What can hang from each mark:
pogi: busul ligukor
doka: ligukor
kima: remon
ligukor: busul fezegi nanan pubo pumem
pumem: pubo
nanan: busul gafuru
busul: gafuru ligukor nanan
gafuru: busul doka ligukor
pubo: pumem
remon: busul kima loso
toka: nanan

Every row comes from one small tree of marks. Brackets hold a mark, then the marks that hang from it, in alphabetical order. Every link used is in the known rows. Which tree was each row made from?
In the rows, 128 means zero.
Known rows:
{pogi busul {ligukor nanan}}: [187 130 151 144 177 113  88 137 142 188  99 167 145 122 149 124 138 109
 152 123 177 117 142  97 152 114 106 121 173 149  69]
{toka nanan}: [137 134 135 115 104  88 121 115  85 179 130 153 124 144 141 105 132 148
  87 105 121 104 113 140 125  94 130 128 199 153  73]
{doka {ligukor busul fezegi}}: [ 83 129 154 138 134 131 130 109 143 133 134 136 118 126 164 127  95 128
 103 122 112 172 100 118 128 126 158 121 164  86 130]
{ligukor fezegi {nanan busul {gafuru doka}} pubo pumem}: [ 94 144 108 155 107 142 155 113 131  40 119 116 130 116 130 169 118 145
 155 142 120 153 134 159 127 125 130 134  51 108 204]
{doka {ligukor fezegi nanan pubo pumem}}: [ 88 140 164 148  83 164 118  99 155 114 127 127 113 129 106 145 121 129
 132 133 107 164 123  83 132 159 162 156  90  92 145]
{toka {nanan {gafuru doka {ligukor pubo}}}}: [154 137 118  99 116 107 103 104  92 141 123  88 132 147 124  63 125 184
 109 138 108 148 140 144 111 106 114 108 126 120 111]
{pogi busul {ligukor nanan pumem}}: [173 137 145 160 157 117  83 127 163 135  99 173 143 110 148 135 139 106
 171 130 152 120 141  91 153 110  94 137 150 151 121]
{nanan {busul gafuru {ligukor fezegi pubo}}}: [ 93 107  73 134 153 111 193 144 113 164 141 124 139 143  89 156  86 101
 151 104 173  31 135 182 136 139 105 127 122 110  80]
{doka {ligukor {busul gafuru} fezegi nanan pubo pumem}}: [ 92 125 141 165  87 171 136  99 175  62 128  96 103  98 146 161 130 133
 135 120  92 162 118  89 160 125 152 161  62 100 171]
{gafuru busul {doka {ligukor nanan}}}: [124 145 144  84 153 133  86 158  89 183  75 122 111 108 123 132 140 122
 112 104 154 224  90 102 113 130 125 107 162 143 118]
{ligukor {busul gafuru} fezegi nanan pubo pumem}: [117 135 122 194  76 153 157 103 187  35 146 113  99 105 140 182 132 127
 138 111 112 152 124 124 166 117 148 160  39 117 198]
{nanan busul {gafuru ligukor}}: [134  99  96  95 195  74 126 154  78 158 164 113 153 144 136 115 124 123
 166 155  94  97 142 155 135 106 113 110 181 123 135]
{pogi {ligukor {nanan {gafuru busul}} pumem}}: [147 136 105 163 132 108  78 148 122 127 124 121 155 118 135 153 136 122
 166 161 112 135 124 119 150 106 106 127 134 136 158]
{remon kima}: [138 146 161  87 124  95 123 130 110 201 179 163 143 176 121 141 150 139
  99 130 116 119 103 129  95 170 165 116 217 144 108]
{remon kima loso}: [148 159 150  94  81 113 124 134 133 175 199 176 153 178 113 132 159 147
  97 136 110  89 129 116  87 174 159 148 220 135 129]
{busul {ligukor fezegi {nanan gafuru} pubo pumem}}: [ 82 146 108 206  84 140 140 108 153  65 139 128 125 125  91 151  96 116
 168 141 141  91 131 143 126 146 130 147  55  97 149]
{doka {ligukor {busul gafuru}}}: [121 109 128 115 158 136 127 133 122 161 133 111 112 116 176 127 130 126
 105 101 113 127 106 108 151 104 152 136 174 127  97]
{toka {nanan {busul {ligukor fezegi {pumem pubo}}} {gafuru doka}}}: [ 63 130  62 168 143 103 153 124  84  32 113 138 145  96 133 138  67 140
 135 139 122  89 106 199  99  85  86  98 101 141 131]
{nanan {gafuru busul}}: [142 132  84 123 162  81 125 171  88 179 132 100 139 136 161 147 140 125
 126 139 104 104 105 138 133 125 133 112 191 144 135]
{remon {busul {gafuru doka} {ligukor pubo pumem}} kima loso}: [155 149 106 108  73 163 150 144 169  81 190 145 133 137  74 131 164 107
 143 125 162  79 179 134  90 201 127 161 126 143 132]
{toka {nanan {busul {ligukor fezegi pumem}}}}: [ 64 128 100 143  96  77 153 108  96  94 125 165 144 116 111 137  88 126
 145 122 114  66 115 179 117  86  72 126 159 128 119]
{ligukor {busul {gafuru doka}} fezegi nanan {pubo pumem}}: [119 148 143 152  90 161 163 111 184  54  87  95  91 124 152 164 126 113
 115 115 163 215 133 122 132 114 143 144  14 118 181]
{ligukor busul fezegi pubo}: [125 142 139 171 112 122 176 101 144 127 160 125 105 145 135 145 105 136
 113 106 133 155 106 147 134 146 179 122 131  71 152]
{ligukor busul nanan}: [147 132 162 162 131 119 125 126 106 122 146 160  93 107 153 156 149 115
 122  89 143 173  96 121 150  88 168 133 161 134 135]
{doka {ligukor nanan}}: [117 122 171 112 137 142  94 131 103 187 123 147 112 127 129 126 140 118
 114 110 137 153 113  85 134 125 163 140 171 133  76]
{pogi {busul {gafuru doka} ligukor}}: [146 131  88 121 199 122 135 154 154 161  73 151 127 116 146 108 108 103
 132  84 214  70 133 146 119 119  75 116 142 175  56]
{toka {nanan gafuru}}: [132 131 107 125 108  90 119 119  84 148 130 120 138 137 174 106 134 163
  94 132  92  79 122 146 132  83 128 128 181 151  89]
{kima {remon {busul gafuru {ligukor pubo pumem} nanan} loso}}: [198 100 128 152 124 182 139 157 140 112 167 142 120 110  88  88 147  99
 157 114 126  30 167 123 156 132 113 155 119 146 140]
{busul ligukor nanan}: [120 105 115 148 167 103 133 140  75 189 113 169 143 128  97 113 110 125
 121 119 170  51  98 176 116 118 114  95 164 143  57]

Write each row's tree:
[131 131 156 122 138 126 132  99 151  87  93 101 121 141 112  93 105 146
 123 162 131 241 126 147 100 133 117  84  53  86 199]
{gafuru doka {ligukor {busul nanan} fezegi {pubo pumem}}}
[138 135  90 117 114  69 118 143  68 158 116  95 142 122 166 125 146 157
 107 139  79  93 105 138 136  88 106 116 194 158 114]
{toka {nanan {gafuru busul}}}
[234 121 154  88 144 186 108 159 160 152 181 125 102 149  90  49 144 101
 137 100 145 150 193 100 143 147 135 146 127 133 145]
{kima {remon {busul {gafuru doka {ligukor pubo}}} loso}}
[200 130 132 158 167 127 108 130 134 173 107 109 149 123 154 124 148 135
 164 142 153  84 155  94 163 129 125 126 137 118  81]
{pogi busul {ligukor {nanan gafuru} pubo}}
[159 133 143  90 161 156 125 139 162 148  42  94 108 113 169 126 160 108
 128 113 165 141 149  63 132 127 113 149  96 163  96]
{pogi {busul {gafuru {doka {ligukor nanan {pubo pumem}}}}}}
[125  99  80 131 192 139 105 144 159  79 111 137 150 121 108 109  92 140
 107 157 134 155 122 170 111 129  93  79  28 181 147]
{busul {gafuru doka {ligukor fezegi {pumem pubo}}} nanan}
[119 127 151 169 106 159 125 102 115  72 139  82  99  90 162 148 155 147
 150 132  67 153 107  80 156 111 175 157 112  89 175]
{doka {ligukor busul {nanan gafuru} pubo pumem}}
[107  98  73 116 182  96 169 165  83 178 137 146 137 130 110 150 106  92
 151  94 174  25 125 180 137 105  95 126 173 149  62]
{nanan {busul gafuru ligukor}}
[126 154 151  96 126 127 120 108 171 138 108 114 119 186  82  85  90 115
 125 148 161 237 153 126  80 169 126 109  67  87 166]
{gafuru doka {ligukor fezegi {pubo pumem}}}
[123 158 152 155  25 151 142 122 182  48 215 171 134 132  55 159 161  93
 164 154 140 102 172 110  98 214 144 171 116 114 162]
{remon {busul {ligukor fezegi nanan pubo pumem}} kima loso}
[135 125 175 117 120 155 116 119  95 200 130 118 104 135 107 128 149 129
 119 103 136 145 117  75 138 150 183 146 151 105  74]
{doka {ligukor nanan pubo}}
[ 96 118 106  77 116 125 157 112  97 147  92  98 138 124 139 116 111 169
  95 109 117 109 132 153 127 101  97 122 128 126  82]
{toka {nanan {busul {gafuru {doka {ligukor fezegi pubo}}}}}}
[192 120 159  82 147 201  99 166 153 151 152 146 109 127 142  63 138  99
 110  93 139 136 172  92 144 128 137 154 164 152 119]
{kima {remon {busul {gafuru {doka ligukor}}} loso}}
[ 85 135 114 100 149 124  99 140 121 124  53 123 150 102 134 128 113 155
 106 153 107 195  82 145 101 137  89  82 121 140 175]
{gafuru {busul nanan} {doka {ligukor fezegi pumem}}}
[ 84 142 168  91 120 154 141 117 121 127  73 117 114 135 118 138 115 116
 126 127 155 212 131 109 104 140 138 128  90  97 137]
{gafuru {doka {ligukor fezegi {nanan busul} {pubo pumem}}}}
[142 127 153 129 128 112  73 125 140 120 157 158 115 138  87 115 138 104
 161 132 117 180 134 100 132 120 122 139 122 143 162]
{gafuru {ligukor nanan pumem}}
[105 111 155 144 131 143 153 100 114 144 118 105 127 116 143 125 116 166
 102 135 100 140  94 126 137 139 164 105 130  74 124]
{doka {ligukor {busul nanan} fezegi pubo}}
[129 116  93  76 142  94 146 135  73 155 101 133 136 123 155 121 131 154
  95  91 136  95 125 177 131  66  89 119 169 174  78]
{toka {nanan {busul {gafuru doka}}}}
[139  93 112 103 142 117 135 133 159 150 108  86 150 161 105 109 127 132
 121 177 114 108 155 132 133 142 100 114  50 143 131]
{busul {gafuru {ligukor fezegi {pubo pumem}}} nanan}
[124 104 128 105 108 125 172 142 150 117 146 112 156 142  96 153 157  96
 132 176 142  61 158 144 107 199 116 117  93 153  99]
{remon {busul gafuru {ligukor fezegi {pubo pumem}} nanan} kima}
[ 73 121 130 142 107 148 140 112 123  81 128  97 135 110 136 161 126 137
 161 156  73 121 130 107 144 133 143 152  93  91 167]
{doka {ligukor fezegi {nanan busul gafuru} pubo pumem}}
[ 91 147 125 181 107 111 144 103 175  53 153 162 114 123 162 155  99 120
 127 123 103 167 100 151 129 115 145 132 129 106 211]
{ligukor busul fezegi pumem}
[163 124 141 132 153 129 115 101 116  91 125 115 112 116 103  88 133 168
 139 128 114 212 108 150 114 119 125  90  92 102 198]
{gafuru doka {ligukor {busul nanan} pubo pumem}}
[184 104 121  78 109 131 135 170 135 140 191 154 164 133 136 138 209 133
  96 159 111  45 168 132 124 170 135 139 182 195 103]
{remon {busul gafuru nanan} kima loso}
[ 79 128 144 134 121 146 100 123 140 126 120 123 137 127 159 131 112 132
 113 155 109 147 128 103 135 129 149 136 117 118 110]
{doka {ligukor fezegi {nanan gafuru}}}
